Known rows, with every way that one mark hangs from another
k832[k512 k955[k299[k181 k783]]]: [ 11 -40 -33  10 -15  -1  -4 -24  -2  15 -39  17 -21 -32  -5  12  44 -27]
k703[k299[k181[k120]]]: [-25 -23 -19  14   6 -14  -4 -26   0   4   6   4 -20   6   2  31  18 -20]
k275[k955]: [  9 -13 -35  22 -10   8  -6  13   5   5  -1  28 -19 -25   0 -21   3   1]
k299[k181 k783]: [ -7 -14 -17  16  -2   5   4 -25   1   8  -1   8  -6 -22  12  -5  16 -14]
k275[k783[k832[k955[k299]]]]: [ -4 -23   8  25   8  26 -29   2  -9  29  -3   1  -6 -10 -23   6  19  11]
k299[k181[k120] k783[k832[k955]]]: [ -8  -6 -29  -4  -3   4 -18 -41  12  11   6  -9 -27   5  -8  24  26 -12]
k832[k512 k955[k299[k783]]]: [ 16 -31 -22  13 -17   4  -2  -4  -3   6 -31   9 -31 -17  -5 -15  42 -27]
k120[k783[k832[k512]] k955[k299]]: [  5  22  10   7   6  -9  -4  31  -9 -18 -11  -2   7  -7  -7  -1  -4  13]
k181[k120[k783]]: [-13  -9  -5   8  15  -2  10  16   5 -28  18 -22  -8  16  20 -12   3  -6]
k120[k181 k955]: [  2  -2 -20  11  -6  -5  -8  28  13  10   2  10  15 -12  17 -11 -11  14]
k120[k955]: [  2  16 -13  13  -6  -2  -2  16   2   5   8   9  -8  -8   6 -30  -8  -5]
k783[k832[k512 k955[k299]]]: [ 23  -8 -20  20 -13  16 -13  12   2  21 -19   6 -22  -3 -24   4  20 -11]
k275[k783 k955[k299[k181] k832]]: [-13 -44  -7  33   9  23 -24   4 -24  27 -17  34   1 -32  -3  -1  19  16]
k832[k512 k955[k299]]: [ 23 -29 -28  21 -17   9  -2  13   2  15 -26  14 -27 -12 -11  -9  29 -28]
k955[k299[k783] k832]: [  2 -25  13  36   6  21  -7   2 -24  30  -2   8 -13  10  -2 -25  15  -7]
k275[k783[k832[k512]] k955[k299]]: [  1  -5 -11  27  -9  26  -8  31  -3  -5 -33  21 -11 -38 -17 -12  13  20]
k120[k783]: [  0  -6   1  14  13   5   3  19  -4 -18  15  -4   7   0  19 -20   3  -1]
k783[k832[k955]]: [ 17   6 -16  13  -4  17 -21   3   6  23  14   4 -16   5 -16  -3   9  -4]
k783[k832[k512]]: [ 18  30 -13  22 -16  25   8  32   9  -3  -5   0 -13   2  -4 -28   2  -7]

Rows
[-12  -6 -11  10  12  -1   6   1   1 -12 -15 -17  -5   2  -5  36  12   1] -> k955[k299[k181[k120[k783[k832[k512]]]]]]
[-17  14  -4  -7  15 -21   4  19   4 -35  18 -16  -6  10  20 -16  -6  -2] -> k181[k120[k783 k955]]
[  0  19  13   1  17  -2 -13  36 -19 -13  21   3  12  19  23 -36  -5   7] -> k120[k783 k955[k832]]
[-21  25 -17  -4   0 -11  -7 -27  10  -2   7  -8 -17  -1  -2  12   0   2] -> k299[k181[k120[k955]] k783[k832]]
[  9   3  -2  27 -10  16   6   4  -4   6 -23   0 -17 -10 -13 -10  18  -6] -> k955[k299[k783[k832[k512]]]]
[ 11 -14   2  31  -9  20   5  19 -21   9 -24   9 -20   5   4 -38  24 -17] -> k955[k299[k783] k832[k512]]
[ 13 -20 -17  35  -6  22   2  15 -17  28 -21  17 -10  -3  -1  -9  20 -19] -> k955[k299[k181] k832[k512]]
[ -6 -30 -29  14   2   4 -24 -33   5  40  -1  -7 -25   6 -29  52  16 -10] -> k783[k832[k955[k299[k181[k120]]]]]
[-11  -7 -19 -12  18  -4 -20 -14   9  -6  18 -16  -4  13   0  38  19   0] -> k299[k181[k120[k783[k832[k955]]]]]
[-22 -39  -9  19  24 -10   2 -15  -7   0  -2 -11  -1  -3   4  35   9  -6] -> k955[k299[k181[k120[k783]]]]
[ 15 -27 -10   4   4   2 -23  27   2   0 -21  -4  25  -3   0  28  20  18] -> k120[k181 k783[k832[k512 k955[k299]]]]
[ -2  26  -6   3   4   8  13  32  10 -41   4 -26 -11  19  10 -14   5  -2] -> k181[k120[k783[k832[k512]]]]
[  8 -12  -1  19  -7  29 -15  21  -2   8 -25   1 -10 -15 -18 -11  29  -2] -> k275[k783[k832[k512 k955[k299]]]]
[ 16   6 -31  -5 -17  10 -10 -17  10   2 -18   8 -16 -17  -2   4  37 -15] -> k299[k181 k783[k832[k512 k955]]]
[ 20  14 -22  -1 -19  15  -8   5  10  -8 -13   1 -24  -3  -3 -23  33 -13] -> k299[k783[k832[k512 k955]]]
[ -5  18  -8  10   0   3  -5  29  -4   6  19  -4 -23  29  10 -37  -5 -12] -> k181[k120[k955[k832]]]
[-17 -35  -8  26  10   9  -6 -26 -16  27  -4  -3 -24  11   0   8  20 -13] -> k955[k299[k181[k120] k783] k832]
[-12 -10 -13  21   3 -14  -1   3   1  15  -2  -3 -28   2 -11  -1  -9  -9] -> k181[k120[k955[k299]]]
